In the rows, 128 means zero.
Known rows, with every step that occurs:
x, m: [131 133 125 121 111 145 118 139 122 122 131 139 124 138 132 111 132 126
 125 141 115 120 124 140 119 127 103 134 124 130]
h, d, n, m: [146  94 130 149 133 166 111 135 140 132 132 126 158 125 119 117 123 118
 127 108 128 147 127 116 128 133 159 141 166 132]
n, d: [105 138 140 137 127 144 115 149 141 128 134 114 127 112 137 113 125 126
 126 118 113 135 130 142 127 144 143 115 161 134]
j, d, q, m, z: [103 131 101 146 145  90  91 148  51 133 140 112 125  98 104 142 117 146
 132 163 153 145 132 161 121 133 141 149  78  97]
r, b, d: [163 136 133 128 162 156 140 126 152 129 128 164 122 147 141 127 115 106
 123  89 132 145 144 134 125 131 117 123 145 161]
j, d: [142 144 104 121 155 117 118 133 106 123 137 125 126 133 138 146 123 131
 136 123 132 126 129 138 126 128 138 142 117 110]
h, d: [148 146 124 137 149 120 129 120 120 135 132 117 127 152 135 128 112 129
 126 137 129 132 125 114 131 122 132 137 157 121]
n, m: [117 112 119 140 123 158 128 133 144 130 123 131 136 120 126 126 131 116
 125 122 120 130 128 137 126 139 145 127 151 115]
n, d, j, r, b: [ 97 149 121 150 151 156 115 159 194 121 115 149 105  92 154 136 114 136
 117  68 115 141 133 147 113 132 126 129 163 182]
j, d, q: [107 141 116 129 130 100 104 151 105 128 129  87 136 116 144 151 117 139
 134 131 147 119 130 138 128 125 118 143  87 102]
x, m, q: [121 120 129 113  87 140 123 134 162 131 127 128 120 129 114 119 121 105
 127 143 113 120 125 141 118 127 118 144 163 124]
r, b: [132 126 122 132 145 150 138 124 144 126 119 148 123 123 131 139 121 123
 127 107 136 130 132 127 119 122 121 128 142 155]
j, d, g: [ 99 119 101 121 141 125 113 132  88 119 126 161 127 113 153 128 120 126
 138 147 143 125 113 153 126 135 127 145  91 128]
d, g: [ 87 102 123 127 120 136 123 126 110 123 120 160 128 110 143 111 126 122
 129 149 141 128 113 145 127 135 117 131  96 145]
r, b, d, q, m: [109 134 148 136 143 144 122 135 114 133 129 149 115 123 125 113 109 146
 121  91 155 160 143 153 115 117 115 118  88 154]
j, d, b: [ 98 127 115 119 160 124 111 129 107 120 138 133 141 125 151 147 114 134
 141 124 133 116 116 142 127 128 128 148  89 121]
g, m, n, d, q: [ 89 113 160 135 127 130 100 184 177 134 122  62 142 118 137 123 131 133
 114 103 129 112 118 138 117 153 111 120 136 112]
q, m, n, d, g: [ 34  93 146 135 141 151 111 147 116 123 129 152 127  89 136  85 121 140
 125 123 147 144 101 168 109 145 163 121 108 142]
q, m, n, d: [ 76 119 151 138 148 145 117 149 129 128 138 122 127 106 118 101 124 147
 123 102 132 145 117 151 109 138 170 120 134 127]
h, d, n, m, z: [162  83 107 164 145 150 104 140 120 139 134 129 160 113 102 129 121  96
 125 146 126 151 135 122 134 152 165 152 182 123]
m, q: [122 116 132 121 104 125 135 123 168 138 125 113 124 115 112 135 118 109
 130 133 123 125 128 129 128 126 143 139 167 124]
g, d: [162 143 131 124 153 129 130 128 140 136 135 116 127 164 129 135 133 124
 121 110 126 137 141 120 131 127 125 128 146 138]
g, m, n, d, b, r: [104  83 159 124 174 165  98 158 158 137 130 100 124 127 130 130 117 128
 117  86 124 100 110 145 118 162 104 109 162 132]
g, m: [159 128 133 122 132 138 120 137 137 130 129 130 117 152 121 124 143 135
 123 112 117 116 126 130 123 133 105 126 129 124]
x, m, n, d, q: [ 64 115 152 136 107 139  97 187 159 126 124  71 146 110 147 112 120 121
 117 131 127 118 117 148 112 147 109 128 132 118]
g, d, q: [129 139 141 130 131 111 115 146 141 141 128  81 137 147 133 140 127 130
 119 121 140 133 140 121 133 125 105 130 113 131]
j, r, b, d, n, m, q: [166  86 135 127 124 201 128 150 220 134 117 172 144 107 121 138 117  79
 127   4 125 152 151 141 116 129 168 146 153 163]

Rows:
[148 148 125 134 154 121 119 146 161 125 126 156 104 137 150 130 119 123
 115  81 116 147 141 140 130 131 114 136 114 154]	b, d, j, r
[109 103 119 146 132 144  95 161 124 131 128 146 123 109 128 106 138 106
 120 162 114 126 118 165 127 174 112 127 150 138]	n, d, g, m, z
[ 56  87 159 132 172 159  99 140 112 134 139 122 120  96 118 113 103 150
 124  97 142 130 109 159 112 145 146 107 131 136]	q, m, n, d, b, r
[102 109 138 129 150 127 129 128 117 128 131 136 126 121 111 115 127 150
 125 111 147 137 115 136 109 122 161 131 104 120]	q, m, n
[117 110 115 117 175 131 101 126  84 130 137 125 120 123 135 155 102 134
 136 114 141 111 122 146 129 134 110 130 114 124]	j, d, b, r
[ 69 114 142 151 157 129 112 157 185 125 125 101 123  98 139 116 119 130
 113 136 118 135 114 139 122 156 138 129 188 154]	m, n, d, j
[ 51 138 155 146 107 130  94 158 103 131 135 102 122  89 123  98 121 164
 125 121 137 147 127 159 116 131 139 111 107 127]	n, d, q, m
[177 148 122 124 161 158 140 139 163 128 122 174 120 147 151 145 116 109
 124  35 129 141 150 135 120 119 124 130  96 154]	j, r, b, d
[101 119 150 133 155 110 116 147 128 140 133  90 133 139 115 126 127 150
 116 103 160 143 127 131 114 120 134 132  85 122]	g, d, q, m, n
[158  86 145 134 133 181 113 146 147 128 134 160 156 123 121 104 132  99
 124  80 124 158 143 139 130 149 154 127 138 143]	b, d, n, m
[135 101  97 156 135 142 121 138 126 137 128 129 140 108 108 139 129  95
 123 160 120 134 135 141 131 158 152 136 167 108]	n, m, z
[153 153 112 137 179 138 131 140 194 130 119 152 103 142 147 155 123 130
 112  61 127 143 143 128 118 114 107 142 141 186]	g, d, j, r, b
[152 109 121 121 142 136 102 143 105 118 137 137 148 114 123 133 128 131
 140 100 138 139 130 132 126 126 147 149 107 129]	j, d, n
[102 110 155 136 161 139 127 146 135 133 124 133 129 121 128 121 109 136
 117  81 166 151 132 144 109 122 128 125  92 144]	r, b, d, q, m, n
[ 94 115 147 136 147 140 121 156 167 128 129  96 142 111 137 121 123 116
 122 112 124 128 121 132 121 151 156 122 161 125]	m, n, d
[153  83 142 128 116 175 118 137 196 143 131 121 152 126  95 126 134  91
 124  87 122 150 142 124 128 137 167 143 189 146]	g, d, n, m, q
[143 111 139 118 177 144 113 122 122 143 137 115 118 154 125 147 113 124
 122 104 136 122 132 129 134 133  98 118 138 149]	g, d, b, r
[ 78  98 160 126 158 155 105 163 177 126 132 106 146 129 145 121 127 128
 122  96 118 105 105 141 115 154 119 126 136 132]	g, m, n, d, b
[139 131 129 141 171 143 130 126 167 126 124 164 103 130 141 123 110 118
 113 114 129 152 140 140 126 135  99 128 167 189]	r, b, d, j
[117  65 141 132  90 174 115 137 182 135 124 132 152  89  97 120 128  95
 130 101 122 137 130 133 124 135 174 143 178 135]	d, n, m, q
[ 70 136 148 142 105 127  99 168 136 132 126  76 136  97 142 120 118 133
 124 127 127 129 130 142 128 142 122 116 131 127]	n, d, q
[125 116 150 131 150 148 113 165 180 130 129  98 133 136 133 117 136 126
 116  96 113 116 118 135 115 154 129 121 162 120]	g, m, n, d
